Each row was made from one path, in order. Every step used is in the known rows, and no mark comes twice. Write each row's path.
In the rows, 128 means zero.
Known rows:
vupobed-kederu-fusar: [176 132  78 119 158 100 158 187 147 114 156 208  80 127 147 174 162 140
 105 170 125]
pemafe-lanog: [163 131 140 130 185 110 162 148 149 103 139 191 106 124 150 179 163 141
  98 144 126]
fazet-kederu-fusar: [162 142  81 121 172 106 181 182 143 112 137 196  72 109 153 172 153 145
 100 156 101]
bovop-fazet-kederu: [150 136 140 145 175 109 150 143 136 129 127 133  72  67 133 153 145 141
 104 140  86]
fazet-bovop-vupobed-batida-lanog-pemafe-tume: [194 113 141 189 174 103 118 146 113 112 162 162  92 109 137 154 166 142
 133 150  49]
vupobed-batida-lanog: [166 122 122 164 175 101 120 174 121 102 141 168 115 117 141 182 201 118
 133 149 124]
fazet-bovop: [165 133 148 128 184 114 121 174 139 103 145 136  95 140 150 163 152 140
 112 131 118]
pemafe-tume: [163 138 147 145 164 112 175 134 140 113 147 150  98 116 127 159 146 137
  90 146 109]
tolas-fusar: [151 138 161 104 189 110 144 179 140 104 151 179 109 118 163 167 155 132
  84 147 138]
fazet-kederu: [159 136 111 135 173 114 148 176 135 116 135 169  81  91 143 160 156 142
  95 145 100]
vupobed-kederu: [170 125 106 130 158 107 126 184 138 116 155 179  88 110 137 161 164 140
 100 160 125]
lanog-pemafe: [165 136 140 152 186 101 142 148 141 116 124 131  83  96 150 146 153 132
 102 137  98]
vupobed-bovop-fazet-kederu: [144 139 117 129 167 111 122 164 137 123 138 155  70  57 127 152 148 146
 116 140 103]
pemafe-vupobed: [167 129 192 148 166 117 150 140 141  94 151 148  85 133 162 174 145 125
 118 140 114]
batida-lanog-pemafe-tume: [184 141 101 171 183  93 148 127 135 114 132 148  87 121 124 158 155 135
 109 140  77]
kederu-fazet-bovop-vupobed: [160 133 213 151 174 109 123 122 136 105 154 123  91  95 147 164 126 145
 109 131  96]
batida-lanog: [164 134 119 150 180 100 125 157 129 104 137 150 106 130 142 182 174 125
 114 135 120]
kederu-fazet: [154 147 181 144 176 100 146 116 147 108 130 124  94  93 130 168 141 133
 101 135 128]
vupobed-bovop-fazet-kederu-fusar: [148 147  94 115 166 103 154 168 146 119 138 184  59  72 139 166 146 148
 122 152 106]
bovop-vupobed-kederu-fusar-tolas: [165 131 109 137 137 105 153 178 131 127 182 209  71 101 170 172 150 128
 102 153  85]

Write each row's path:
[172 136 156 164 178  95  95 119 136 101 136 139  63  98 143 164 147 128
 154 129  88] | batida-lanog-pemafe-vupobed-bovop-fazet
[139 137 161 132 167 108 120 145 140 116 142 127  90  76 132 157 151 133
 122 136 129] | vupobed-bovop-fazet
[142 159  89 118 159 104 145 171 141 128 146 185  52  77 148 164 140 134
 124 132  92] | vupobed-bovop-fazet-kederu-fusar-tolas
[176 140 116 158 178  98  96 142 135 108 132 167  44  81 137 158 141 143
 151 135  65] | batida-lanog-pemafe-vupobed-bovop-fazet-kederu
[186 133 149 172 185  98 121 135 134  95 133 150  75 135 159 171 153 126
 134 133  86] | batida-lanog-pemafe-vupobed
[180 136 123 152 177 100  95 155 136  89 146 172  73 125 151 171 159 133
 146 134 103] | batida-lanog-pemafe-vupobed-bovop
[174 107 158 169 171 111  96 178 109 101 167 166 110 119 157 178 185 131
 140 145  90] | fazet-bovop-vupobed-batida-lanog
[168 125 167 154 147 101 128 133 136 119 163 165  83  65 133 163 138 143
  98 158 103] | bovop-vupobed-kederu-fazet
[167 139 146 146 172 108 120 141 142 112 134 156  38  64 142 142 127 145
 136 139  68] | lanog-pemafe-vupobed-bovop-fazet-kederu
[148 157 118 135 168 102 174 149 139 133 135 163  54  85 151 165 135 126
 110 131  73] | bovop-fazet-kederu-fusar-tolas
[181 139 134 125 173 100  99 161 148 109 151 156  79 119 123 161 138 153
 113 148 125] | vupobed-kederu-fazet-bovop
[179 125 113 177 187  92 115 165 122 109 126 160  98 100 142 163 195 122
 133 147  97] | vupobed-batida-lanog-pemafe
[180 117 163 172 167 108 123 157 124  84 152 179 100 139 155 191 187 114
 150 149 117] | pemafe-vupobed-batida-lanog
[184 124 170 188 187  92  90 132 120 105 142 134  89  85 140 162 160 138
 143 138  68] | kederu-fazet-bovop-vupobed-batida-lanog-pemafe
[171 140 135 135 163  96 126 144 147 114 144 162  83  93 120 164 145 142
 101 155 127] | vupobed-kederu-fazet
